What can hang from each mark
Q_599: Q_804
Q_192: Q_467 Q_895
Q_160: Q_895
Q_467: Q_160 Q_192 Q_804
Q_804: Q_467 Q_895
Q_895: Q_160 Q_294
Q_294: Q_467 Q_895

Known rows, with every way that one mark hangs from another
[Q_294 [Q_467 Q_192 Q_804] [Q_895 Q_160]]: -5.51	1.24	-3.10	0.40	-1.02	-0.10	-0.02	-0.66	-0.80	-4.84	1.06	-1.47	0.85	2.67	-0.39	0.58	-0.67	-2.35	1.64	-0.03	-0.26
[Q_160 [Q_895 [Q_294 Q_467]]]: -8.16	0.06	-1.69	0.01	-1.01	-3.01	0.68	-0.30	0.79	-0.58	1.09	-3.16	0.24	1.96	0.21	0.70	0.55	-0.42	-0.27	-2.02	-0.55
[Q_895 Q_160 [Q_294 Q_467]]: -6.29	-0.59	-0.13	0.74	-0.25	-1.38	0.45	0.58	1.12	-0.32	0.38	-2.05	1.81	1.52	-0.32	0.93	-0.26	-0.92	-1.71	-1.18	-0.72
[Q_467 [Q_192 Q_895] Q_804]: 4.45	1.05	-0.95	1.58	-0.30	-0.84	-1.00	-1.10	-0.32	0.17	1.04	-0.82	-0.14	1.50	0.48	1.09	0.08	-0.77	2.60	1.71	0.60
[Q_467 [Q_160 [Q_895 Q_294]] Q_192 Q_804]: 0.73	0.32	-3.12	-0.56	-1.05	-1.59	-0.56	-0.25	-2.55	-4.63	1.36	-2.49	-1.50	2.22	-0.21	1.27	-0.17	-1.85	-1.43	-1.76	0.66
[Q_160 [Q_895 [Q_294 [Q_467 Q_192 Q_804]]]]: -4.50	0.84	-3.88	-0.05	-2.28	-1.91	0.52	-0.94	-1.44	-3.85	0.72	-3.57	0.15	2.58	0.48	0.80	-0.23	-1.13	0.68	-2.08	-0.08
[Q_467 Q_160 Q_192 [Q_804 [Q_895 Q_294]]]: 1.19	0.39	-2.54	0.22	-2.05	0.56	-2.19	-0.52	-1.57	-3.49	1.04	-0.92	-1.93	1.42	-0.10	1.47	-0.08	-1.36	-0.49	-1.27	0.53
[Q_895 Q_294]: 0.40	-0.63	0.21	0.49	-0.01	-1.94	0.24	0.20	2.63	2.24	1.00	-0.66	0.30	1.16	0.28	1.13	0.55	0.82	-1.55	-0.68	0.43
[Q_895 Q_160 [Q_294 [Q_467 Q_192 Q_804]]]: -2.84	0.20	-2.30	0.65	-1.62	-0.16	0.28	0.05	-1.12	-3.52	-0.07	-2.51	1.82	2.15	-0.05	1.03	-1.11	-1.66	-0.86	-1.36	-0.24
[Q_599 Q_804]: -0.40	1.27	2.76	0.63	1.19	-0.56	-0.56	-0.13	1.93	3.71	2.51	-1.17	-0.10	1.49	0.00	1.19	0.85	0.86	0.61	-0.25	-0.19
[Q_192 [Q_467 Q_160 Q_804]]: 2.65	0.82	2.07	0.94	1.92	0.37	-2.45	-0.08	-1.18	-1.99	2.47	0.04	0.86	1.62	0.62	0.90	0.11	-1.32	-0.98	1.09	0.45
[Q_895 Q_160 Q_294]: -1.32	-0.83	0.88	0.30	0.27	-1.44	0.56	0.94	1.43	0.88	0.68	-1.45	1.04	0.96	-0.71	1.40	-0.12	-0.46	-2.39	-1.14	-0.20
[Q_599 [Q_804 Q_895]]: -3.00	1.77	2.42	0.50	-0.21	0.40	-1.63	-0.58	1.24	3.11	2.73	-1.53	-1.30	0.84	-0.18	1.43	1.08	0.52	2.30	-1.08	-0.88
[Q_192 [Q_895 Q_160]]: -0.85	0.02	1.75	1.49	1.29	-1.53	-0.55	0.19	0.69	2.23	1.18	-1.18	0.38	0.68	-0.67	1.25	0.14	-1.24	0.91	1.30	-0.47
[Q_895 Q_160 [Q_294 [Q_467 Q_804]]]: -5.66	0.09	0.51	0.38	0.02	-0.21	0.10	0.84	-0.19	-2.87	0.74	-2.34	2.77	1.84	0.02	0.85	-0.85	-1.26	-1.61	-1.39	-0.45
[Q_599 [Q_804 [Q_467 Q_160 Q_192] [Q_895 Q_294]]]: -0.53	0.80	-0.45	0.00	-3.72	1.51	-3.41	-1.17	-2.90	0.54	0.86	-1.49	-1.40	0.93	-0.90	1.48	0.98	-0.47	1.71	-3.32	-1.40
[Q_160 [Q_895 [Q_294 [Q_467 Q_192]]]]: -5.25	0.15	-4.59	0.28	-2.51	-3.01	0.83	-1.10	-0.12	-1.14	0.32	-3.37	-0.67	2.23	0.13	0.84	0.32	-0.83	0.67	-1.95	-0.35
[Q_192 Q_895]: 0.75	0.16	1.13	1.71	0.87	-2.08	-0.87	-0.57	1.85	3.58	1.47	-0.47	-0.30	0.90	0.27	0.99	0.85	0.02	1.58	1.84	0.15
[Q_160 [Q_895 [Q_294 [Q_467 Q_804]]]]: -7.20	0.65	-0.97	-0.32	-0.83	-1.86	0.41	-0.15	-0.40	-3.25	1.50	-3.37	1.20	2.21	0.54	0.62	-0.01	-0.71	-0.14	-2.14	-0.27
[Q_192 [Q_895 Q_294]]: 0.87	-0.09	0.52	1.13	0.13	-1.87	-0.67	0.07	1.16	2.97	0.34	-1.01	0.92	0.89	0.17	1.02	0.70	0.34	0.45	0.00	0.16

Rows
2.73	-1.02	-1.27	1.13	-1.81	-1.14	-1.96	-1.57	0.32	0.88	1.35	0.37	-2.33	1.19	-0.23	1.16	0.83	-0.77	0.26	0.69	-0.19 => [Q_804 [Q_467 Q_160 Q_192]]
-0.59	0.93	0.43	-0.50	0.79	-0.58	-1.75	0.26	-3.29	-4.23	1.80	-2.51	1.23	1.82	0.21	0.97	0.12	-1.88	-1.65	-1.98	0.09 => [Q_192 [Q_467 [Q_160 [Q_895 Q_294]] Q_804]]
-7.97	1.74	0.60	0.36	-1.59	0.65	-1.49	-0.34	0.05	1.30	1.25	-2.57	0.73	1.44	0.12	0.99	0.78	0.38	1.75	-2.93	-1.31 => [Q_599 [Q_804 [Q_895 [Q_294 Q_467]]]]
-0.01	0.95	0.92	0.26	-0.22	1.55	-3.35	-0.02	-2.44	-3.15	1.50	-0.91	0.79	1.11	0.34	1.14	0.18	-1.44	-0.62	-1.53	-0.20 => [Q_192 [Q_467 Q_160 [Q_804 [Q_895 Q_294]]]]
-1.25	0.69	-2.16	1.34	-1.05	-0.84	-0.25	-1.28	0.98	-1.64	1.28	-1.18	-0.05	2.39	0.94	0.74	-0.19	-0.68	1.38	0.90	0.31 => [Q_294 [Q_467 Q_192 Q_804]]
-3.40	0.61	-0.07	1.17	0.30	-0.37	-2.18	0.34	-2.12	-2.72	0.62	-1.36	1.82	2.04	0.62	0.49	-0.13	-1.51	-0.15	0.32	0.24 => [Q_192 [Q_895 [Q_294 [Q_467 Q_160 Q_804]]]]
3.70	0.10	-2.48	1.40	-1.46	-1.79	-0.48	-0.75	0.10	2.35	-0.47	-1.09	-0.07	1.24	0.09	1.14	0.44	-0.10	1.22	0.02	0.43 => [Q_467 [Q_192 [Q_895 Q_294]]]
-5.25	1.07	3.78	0.18	-1.59	1.53	-2.41	-0.58	-0.86	2.18	2.20	-1.90	-0.19	0.10	-1.29	1.56	0.80	-0.49	2.55	-2.40	-2.58 => [Q_599 [Q_804 Q_467 [Q_895 Q_160]]]
-4.69	-0.61	-1.03	0.86	-0.02	-1.57	-0.90	0.25	0.87	-0.57	0.85	-0.79	0.21	2.00	0.31	0.70	0.29	-0.65	-2.33	-0.32	0.19 => [Q_895 [Q_294 [Q_467 Q_160]]]
-1.34	0.61	0.29	0.45	1.37	-2.01	-1.57	-0.52	-1.29	-0.93	2.54	-1.68	-1.07	1.53	-0.03	1.01	0.75	-1.79	-0.53	0.04	-0.27 => [Q_192 [Q_467 [Q_160 Q_895]]]
-4.21	-0.07	-0.58	1.62	0.08	-1.61	-1.83	0.09	-0.71	-0.09	0.26	-1.07	0.85	1.85	0.27	0.56	0.41	-1.12	-0.18	0.45	-0.06 => [Q_192 [Q_895 [Q_294 [Q_467 Q_160]]]]
3.26	1.32	2.33	1.65	2.06	0.36	-3.35	-0.26	-2.70	-1.25	1.73	-0.24	1.52	1.42	0.68	0.81	0.23	-1.82	1.12	1.83	0.20 => [Q_192 [Q_467 Q_160 Q_804] Q_895]
1.63	1.14	2.51	0.93	1.01	0.85	-1.73	0.73	-3.43	-1.41	0.12	-2.30	4.41	0.91	-0.10	1.04	-0.50	-1.75	0.43	-0.81	-0.65 => [Q_192 [Q_467 Q_804] [Q_895 Q_160 Q_294]]
-1.29	0.28	-0.25	-0.16	0.62	-1.79	-1.40	0.05	-2.15	-1.59	1.49	-2.20	0.18	1.54	-0.15	1.01	0.65	-1.56	-1.66	-1.79	-0.25 => [Q_192 [Q_467 [Q_160 [Q_895 Q_294]]]]
-1.14	1.14	-0.24	-0.16	-1.87	-0.87	-2.02	-1.43	-2.86	-0.03	2.25	-2.48	-2.33	1.67	-0.89	1.28	1.06	-1.24	1.78	-1.98	-1.21 => [Q_599 [Q_804 [Q_467 [Q_160 Q_895] Q_192]]]
-3.50	-0.35	-2.93	0.97	-1.81	-1.33	0.60	-0.16	0.14	-0.86	-0.53	-2.29	0.95	1.83	-0.40	1.09	-0.55	-1.35	-0.88	-1.20	-0.46 => [Q_895 Q_160 [Q_294 [Q_467 Q_192]]]
-0.54	1.06	-2.18	1.98	-0.35	-0.53	-2.24	-1.12	-2.11	-2.72	1.02	-1.00	-0.26	2.38	0.64	0.64	-0.27	-2.22	1.87	2.01	0.35 => [Q_294 [Q_467 Q_160 [Q_192 Q_895] Q_804]]
